Each row was made from one small tree. The marks that hang from a mark follow it in brackets, in alphabetical order. Every link used is in the known rows. Write each row's tree.
Known rows:
N[H[P[W]]]: [ 2.37  0.04 -2.33 -2.33 -0.22 -2.02 -0.39  2.06 -0.41  2.03  1.14  0.47
  2.19 -0.58 -0.55 -4.11 -0.23 -1.44  1.39  1.83  0.11 -0.04  2.08]
D[B[J[N]]]: [ 1.88  0.88  0.57  1.61  3.34 -0.11 -0.08  3.21 -3.23 -2.02 -0.01 -1.30
  2.64  0.89 -0.10 -2.41 -0.67 -0.04 -1.48 -1.56  1.11 -2.10 -0.12]
C[J[N]]: [ 2.54  0.73  0.42  0.51  2.86 -1.42 -0.29  2.32 -4.78 -0.02 -0.71 -1.00
  1.69  1.53 -0.41 -2.67 -0.61  0.08  0.22 -1.03  0.60 -1.57 -1.16]
J[B C]: [-0.14  0.70 -1.75 -0.43  0.42 -0.51 -0.61  1.86  7.13 -0.46 -0.98 -1.88
  2.00 -1.99 -0.95 -1.80  0.17  0.66  0.54 -0.06  2.21  0.64  0.44]
N[J[C]]: [ 1.99  0.80 -0.21 -0.64  1.02 -1.53 -0.86  0.16  2.11 -0.31 -2.86 -1.31
  0.63 -1.41 -0.76 -1.70  2.02 -0.34 -0.73  0.98  1.68 -0.43 -0.76]
J[B C N[G H]]: [-0.44 -0.02 -0.97  0.22 -0.37 -2.05 -0.98 -0.77  2.34  0.74  1.20  2.05
  1.88 -0.31 -0.93 -1.25 -2.75 -0.65 -0.05 -2.76  2.49 -0.27  1.12]
N[H[P] J]: [ 2.77  0.25  0.33 -1.56 -0.66 -3.37  0.24  1.17 -2.05  0.77 -0.06  0.98
  2.90 -0.87 -1.25 -1.58  1.56 -1.92  0.23  1.46  0.49 -0.44  2.16]
B[J[N]]: [ 1.66  0.96  0.59  2.26  1.57  0.07 -0.48  2.95 -3.21 -1.83  0.17 -0.94
  1.81  0.97 -0.27 -2.38 -0.56 -0.79 -1.07 -1.57  1.13 -1.47 -0.01]
J[B N]: [ 0.76  0.64 -0.07 -1.04 -0.04 -0.94 -0.42  3.89 -0.54 -1.50 -0.28 -1.72
  3.28  0.85 -1.12 -2.80  0.16  0.32  0.75 -0.02  2.25 -0.26  1.41]
B[J]: [ 1.60  0.86 -0.28  2.74  1.80  0.30 -0.58  3.63  1.80 -0.81  0.24 -0.63
  1.43 -0.83 -0.22 -1.60 -0.55 -0.45 -0.82 -1.54  0.69 -0.18 -0.09]
D[B[J]]: [ 1.74  0.83 -0.14  2.19  3.64  0.11 -0.30  3.83  1.74 -1.01  0.15 -0.95
  2.34 -0.94  0.05 -1.63 -0.70  0.16 -1.02 -1.64  0.71 -0.90 -0.33]
W[P[H]]: [ 1.19  0.66 -1.10  1.28  1.66 -1.38 -4.67  0.87  1.12  0.72 -3.90 -0.21
  1.80  0.16  0.43 -1.24  2.06 -0.03  2.18  0.36  1.50 -0.28  1.04]
B[J[C N]]: [ 0.87  1.00 -0.41  2.22  1.65  0.20 -0.54  0.36 -0.42 -1.74 -0.74 -1.41
  0.89 -0.12 -0.43 -2.08 -0.44 -0.63 -1.57 -1.61  1.36 -1.73 -0.64]
N[G[Q] H[P[W]]]: [ 0.53  0.30 -1.32 -1.18 -0.41 -2.08 -3.54  2.56  0.17  3.00  1.58  2.11
  1.19 -0.41  0.15 -1.86 -0.53 -1.45  1.80 -1.68 -2.17  0.63  2.46]
C[J[B N]]: [ 1.95  0.72 -0.05  0.00  1.60 -1.61 -0.24  3.73 -0.67 -0.76 -0.43 -1.49
  3.36  0.83 -0.53 -2.80 -0.59  0.23  0.59 -1.06  0.90 -0.42 -1.27]
C[J[B N[H]]]: [ 2.30  0.16 -0.46 -0.15  1.10 -2.34 -0.68  1.95 -1.01  0.24  1.43  0.58
  4.10  0.95 -0.41 -2.50 -2.54 -0.16  0.45 -0.88  0.93 -0.15 -0.94]
H[P]: [ 0.93  0.53 -0.38 -0.65  0.45 -1.49  0.78  3.14 -0.71  0.41 -0.27 -1.17
  1.96 -0.98 -1.43 -1.84  1.79 -0.81  1.33  0.24  0.63 -0.72  3.19]
N[G H J]: [ 2.30 -0.08  0.78  0.53  0.33 -2.85 -1.34  0.81 -0.35  1.73  0.24  3.34
  1.16 -0.36 -0.47 -0.69 -1.06 -1.65 -0.67 -1.55  1.44  0.11  0.42]
J[N[G H[P]]]: [ 0.65 -0.05  0.54 -0.06 -0.38 -3.05  0.37  0.60 -5.49  1.67  1.86  2.70
  1.85  0.82 -1.37 -1.27 -1.20 -2.07  0.48 -2.42  1.03 -1.67  3.74]
N[G H[P[W]] J]: [ 3.12 -0.03 -0.76 -1.72 -0.89 -3.69 -0.67  1.44 -0.85  2.72 -0.21  2.58
  1.36 -0.75 -0.34 -3.17  0.65 -3.08  0.11  0.12  0.17 -0.06  0.67]
J[C]: [ 0.39  0.63 -1.35  0.12  1.63 -0.27 -0.73  0.45  3.12  0.37 -1.14 -1.34
  0.32 -1.44 -0.74 -1.67  0.19  0.45  0.29 -0.18  1.75 -0.48  0.60]
W[P]: [ 0.84  0.69 -0.87  1.15  2.35 -0.91 -3.85  1.70  1.76  0.11 -2.25 -0.74
  1.70 -0.39 -0.25 -2.34  1.47 -0.13  1.98  0.27  1.89 -0.04 -0.15]
Q[G[N[J[B]]]]: [ 3.61  1.42  1.01 -3.61 -0.42 -1.26  0.85  4.76  3.26 -1.16 -1.72 -0.61
  4.02 -2.20  0.05 -2.20  1.84  0.03 -0.06 -1.02 -1.74  0.84  0.23]
G[N[J]]: [ 3.43  0.83  1.28 -0.66  0.73 -1.14  0.51  3.06 -0.24 -0.83 -1.90 -1.13
  1.75 -2.15 -0.94 -1.15  2.07  0.09 -0.39  1.01  0.63 -0.59 -0.07]
B[J[C N[G H]]]: [ 0.44  0.25 -0.23  3.36  1.17 -1.10 -1.07 -1.49 -0.13  0.46  1.55  2.86
  0.38 -0.17 -0.01 -0.80 -3.46 -1.73 -1.93 -4.28  1.41 -1.46 -0.21]
Q[G[N]]: [ 2.59  1.35  0.45 -2.44  1.28  0.16  0.84  3.68  0.26  0.29 -0.27 -0.14
  2.06 -1.59  0.22 -1.86  0.10  0.70  0.70 -2.20 -2.10 -0.34  1.73]
C[J[N[G H]]]: [ 2.10 -0.01  0.50  1.72  2.34 -2.64 -0.94  0.45 -4.51  2.15  1.55  3.15
  1.28  1.42 -0.05 -1.32 -3.57 -1.03 -0.23 -3.72  0.58 -1.29 -0.70]

Write each row's tree:
[ 0.39  0.53  0.50  0.41  0.36 -2.46 -4.42 -1.05  2.36  1.59 -0.49  2.48
  0.25 -1.13  0.17  0.84 -0.18 -0.68 -0.47 -2.26 -0.65  0.47 -0.02] -> N[G[Q] H J[C]]
[ 2.70  0.40  0.02 -1.49 -0.73 -2.66  1.52 -1.10  0.88  0.50 -0.71  0.21
  2.08 -3.86 -1.34 -0.60  1.74 -1.30 -0.42  1.26 -0.06 -0.94  1.48] -> G[N[H[P] J[C]]]
[ 0.98  1.01 -0.40  1.69  3.45  0.07 -0.28  0.53 -0.54 -1.85 -0.86 -1.76
  1.73 -0.29 -0.05 -2.16 -0.54 -0.02 -1.96 -1.67  1.29 -2.35 -0.91] -> D[B[J[C N]]]
[ 1.33  0.74 -0.63 -1.14 -0.15 -1.69 -0.81  1.55  6.08 -1.03 -2.65 -1.83
  2.37 -1.94 -0.91 -1.97  2.05 -0.20 -0.39  0.98  2.06  0.69 -0.89] -> N[J[B C]]
[ 0.89  0.89 -1.13  2.19  3.77  0.33 -0.32  1.19  4.49 -0.85 -0.65 -1.43
  1.30 -1.91  0.07 -1.42 -0.58  0.31 -1.68 -1.67  0.91 -1.12 -1.09] -> D[B[J[C]]]
[ 1.46  0.41  0.79  0.19 -0.22 -2.39 -0.79  3.87  4.05  0.12 -1.56  0.68
  2.19 -0.96 -0.94 -1.23  1.04 -1.09 -0.21 -1.69  1.93  0.85 -0.14] -> N[G J[B]]
[ 2.00  0.25 -0.59 -1.52 -0.53 -3.26  0.13 -1.43  0.62  0.93 -0.89  0.44
  1.87 -2.00 -1.22 -1.34  1.60 -1.78 -0.35  1.33  0.80 -0.63  1.45] -> N[H[P] J[C]]
[-0.26  0.36  0.27  1.08  0.84 -1.31 -4.23  1.89  0.73  2.13  2.12  2.88
  0.97 -0.02  0.00  0.62 -2.16  0.10  1.05 -3.30 -0.90  0.65  2.09] -> N[G[Q] H]
[ 3.16  0.37  0.47 -1.35 -1.01 -2.06  0.31  2.72  3.42 -0.67  0.38  0.47
  4.14 -2.69 -0.83 -1.05 -0.07 -0.01 -0.15  1.13  0.97  0.81  0.19] -> G[N[H J[B]]]
[ 1.66  0.17 -1.05 -1.30 -0.75 -2.40 -1.13 -0.22  5.84 -0.08 -0.74  0.24
  3.07 -1.94 -0.70 -1.60  0.06 -0.49 -0.46  1.12  2.06  0.93 -0.50] -> N[H J[B C]]
[ 1.16  0.60  1.05  3.15  3.28 -0.65 -0.29  2.95 -2.64 -0.72  0.31  0.73
  1.63  0.87 -0.05 -1.40 -1.66 -0.87 -1.70 -4.41  1.12 -2.12 -0.15] -> D[B[J[N[G]]]]
[-1.03  0.51  0.05  0.62  0.69 -1.38 -4.16 -1.37 -1.62  1.26  1.12  2.08
  0.26  0.62 -0.01  0.15 -2.00 -0.10  0.31 -3.53 -0.24 -0.68  1.57] -> J[C N[G[Q] H]]
[-0.21  0.39  1.02  0.59  0.43 -1.52 -4.09  1.25 -4.29  1.12  1.92  2.51
  1.26  1.67 -0.17 -0.15 -2.05 -0.20  0.78 -3.34 -0.45 -0.47  2.28] -> J[N[G[Q] H]]
[ 0.97  0.70  1.02  3.60  1.52 -0.47 -0.63  2.81 -2.59 -0.57  0.48  1.10
  0.67  0.89 -0.22 -1.32 -1.49 -1.44 -1.38 -4.24  1.19 -1.45  0.13] -> B[J[N[G]]]
[ 1.99  0.63 -1.22 -2.53 -0.64 -0.97 -2.01  3.09 -0.12  1.38  1.39 -0.20
  2.38 -2.15 -0.07 -2.09  0.54 -0.15  2.03  1.10 -3.01  0.20  2.42] -> G[N[H[P[W]]] Q]
[-0.52  0.28  0.30  0.45 -0.30 -2.33 -2.78  1.97 -0.46  2.30  2.13  2.54
  1.58 -0.68 -0.67  0.80 -0.45 -1.00  1.57 -3.00 -1.76  0.24  3.90] -> N[G[Q] H[P]]
[ 3.75  0.80 -1.54 -4.81 -0.39 -1.37  1.10  2.60 -0.54  2.17  1.32  1.26
  2.87 -1.90  0.54 -4.18 -0.25 -1.08  1.28 -0.33 -3.43 -0.14  2.42] -> Q[G[N[H[P[W]]]]]
[ 0.89  0.98  1.85  0.54  0.85 -1.78 -3.88  3.32  0.00  0.53 -1.55  0.78
  0.54 -0.06 -0.07  0.27  1.63 -0.37  0.18 -2.29 -0.90  0.39  0.30] -> N[G[Q] J]
[ 0.94  0.07 -0.54  0.11 -0.73 -2.97 -1.33 -0.34  6.40  1.08 -0.45  2.36
  1.86 -1.99 -0.61 -0.65 -0.98 -1.33 -0.77 -1.56  1.98  0.90 -0.52] -> N[G H J[B C]]
[ 1.00  1.28  0.48 -1.27 -0.55 -0.74 -2.48  2.70  6.50 -1.72 -2.39 -2.52
  2.53 -3.49 -0.44  0.00  2.81  1.17  0.14  0.30 -1.02  0.96 -0.57] -> G[N[J[B C]] Q]
[ 1.45  0.17 -0.97 -2.00 -1.78 -3.51  0.24 -0.06  4.58  0.12 -0.62  0.04
  3.60 -2.58 -1.36 -1.64  1.68 -1.62 -0.09  1.40  1.13  0.45  1.25] -> N[H[P] J[B C]]
[-0.04  0.70 -0.96 -1.00  0.13 -0.72 -0.48  1.24  2.18 -1.38 -1.13 -2.16
  2.44 -0.21 -1.12 -2.60  0.22  0.40  0.30 -0.16  2.56 -0.58  0.67] -> J[B C N]
[ 1.37  0.51 -0.84  1.57  2.97 -0.66 -0.67 -1.12 -0.91 -0.91  1.22  0.38
  2.42 -0.18  0.12 -1.80 -2.53 -0.35 -2.00 -1.53  1.29 -2.05 -0.50] -> D[B[J[C N[H]]]]
[ 0.07  0.44  0.40  0.36  0.03 -1.51 -0.46  3.56  0.04 -0.23  0.01  0.35
  2.25  0.80 -1.04 -1.84 -0.76 -0.43  0.42 -2.80  2.34 -0.37  1.43] -> J[B N[G]]
[-0.18  0.05 -0.42  0.05 -0.28 -2.88  0.26 -2.00 -2.83  1.72  1.04  2.30
  0.83 -0.36 -1.37 -1.04 -1.08 -2.05  0.11 -2.56  1.30 -1.88  2.97] -> J[C N[G H[P]]]
[ 1.56 -0.05  0.08  1.16  1.12 -2.87 -0.81  1.71 -0.42  1.47  1.79  2.70
  2.98  0.73 -0.22 -1.51 -3.59 -0.81  0.18 -3.74  0.96 -0.16 -0.77] -> C[J[B N[G H]]]
[ 1.23  0.36  1.39  0.31  0.26 -2.50 -4.38  1.49 -0.41  1.59  0.39  2.91
  1.23 -0.04  0.02  0.60 -0.23 -0.76  0.00 -2.24 -1.00  0.72  0.70] -> N[G[Q] H J]
[ 1.14  0.47 -0.78  2.07  1.07 -0.54 -0.98 -1.39 -0.79 -0.72  1.25  0.78
  1.39 -0.17 -0.15 -1.76 -2.41 -0.92 -1.65 -1.55  1.33 -1.36 -0.20] -> B[J[C N[H]]]
[ 0.22  0.18 -1.38 -1.16 -0.45 -1.51 -0.87 -0.51  1.83 -0.46  0.86 -0.04
  3.01 -0.14 -0.92 -2.26 -1.77  0.08  0.18  0.00  2.54 -0.33  1.09] -> J[B C N[H]]
[ 3.72  0.44  1.03 -0.81  0.20 -1.81  0.20  1.39 -0.68  0.17  0.01  1.04
  2.42 -2.05 -0.66 -0.80 -0.01 -0.24 -0.45  1.08  0.47 -0.22  0.33] -> G[N[H J]]
[ 0.60 -0.16 -0.24  0.57 -0.08 -2.78  0.22  1.21 -0.53  2.65  2.08  3.02
  1.52 -1.04 -1.19 -0.53 -1.21 -1.86  0.91 -2.38  0.65 -0.53  3.57] -> N[G H[P]]
[ 0.19  0.68  1.15  3.26  0.80 -0.71 -3.97  1.83 -2.88  0.02  2.59  2.84
  1.40  1.26  0.56  0.20 -2.75 -1.00 -0.82 -4.81 -1.28 -0.54  0.78] -> B[J[N[G[Q] H]]]
[ 1.73  0.84  0.59 -0.88  0.12 -1.18 -2.93 -0.47  2.15 -0.01 -0.70  0.16
  1.61 -2.88 -0.05  0.61  0.81  0.60 -0.34  0.38 -1.60  0.14 -0.11] -> G[N[H J[C]] Q]
[ 0.71  0.93  1.43  1.70  2.77 -1.52 -3.45  2.95 -4.12  1.00 -0.26  0.74
  0.69  1.63  0.34 -0.50 -0.71  0.09  0.64 -4.47 -1.74 -0.92 -0.76] -> C[J[N[G[Q]]]]
[ 2.18  0.49  0.24  1.48  2.92 -0.77 -0.58  1.38 -3.64 -1.08  2.02  0.82
  3.37  0.98  0.02 -2.11 -2.65 -0.42 -1.54 -1.45  0.99 -1.80  0.20] -> D[B[J[N[H]]]]
[ 0.22  0.89  0.96  1.14  1.53 -1.73 -3.31  4.23 -0.11  0.21  0.02  0.10
  2.39  1.06  0.07 -0.69 -0.79  0.27  0.96 -4.38 -1.21  0.14 -0.98] -> C[J[B N[G[Q]]]]
[ 1.42  0.13  0.66  2.87  2.83 -1.35 -0.69  1.21 -2.99  0.18  2.24  2.85
  2.28  0.82  0.18 -1.05 -3.65 -1.17 -1.81 -4.20  1.02 -1.89  0.31] -> D[B[J[N[G H]]]]
[-0.74  0.50 -0.46  0.38  0.05 -1.28 -0.58  1.05  2.78 -0.16 -0.78 -0.08
  1.16 -0.39 -0.97 -1.64 -0.78 -0.37  0.01 -2.90  2.60 -0.69  0.69] -> J[B C N[G]]
[ 1.60  1.33  0.92 -0.85  0.77 -0.47 -2.51  1.24  2.45 -0.97 -2.60 -2.03
  0.86 -2.94 -0.29  0.24  2.86  1.00 -0.16  0.26 -1.50 -0.13 -0.40] -> G[N[J[C]] Q]
[-0.34  0.44  1.08 -0.10 -0.52 -2.58 -2.69  1.36 -5.56  1.38  1.97  2.31
  1.92  1.22 -0.84  0.06 -0.41 -1.31  1.25 -2.99 -1.23 -1.02  4.09] -> J[N[G[Q] H[P]]]
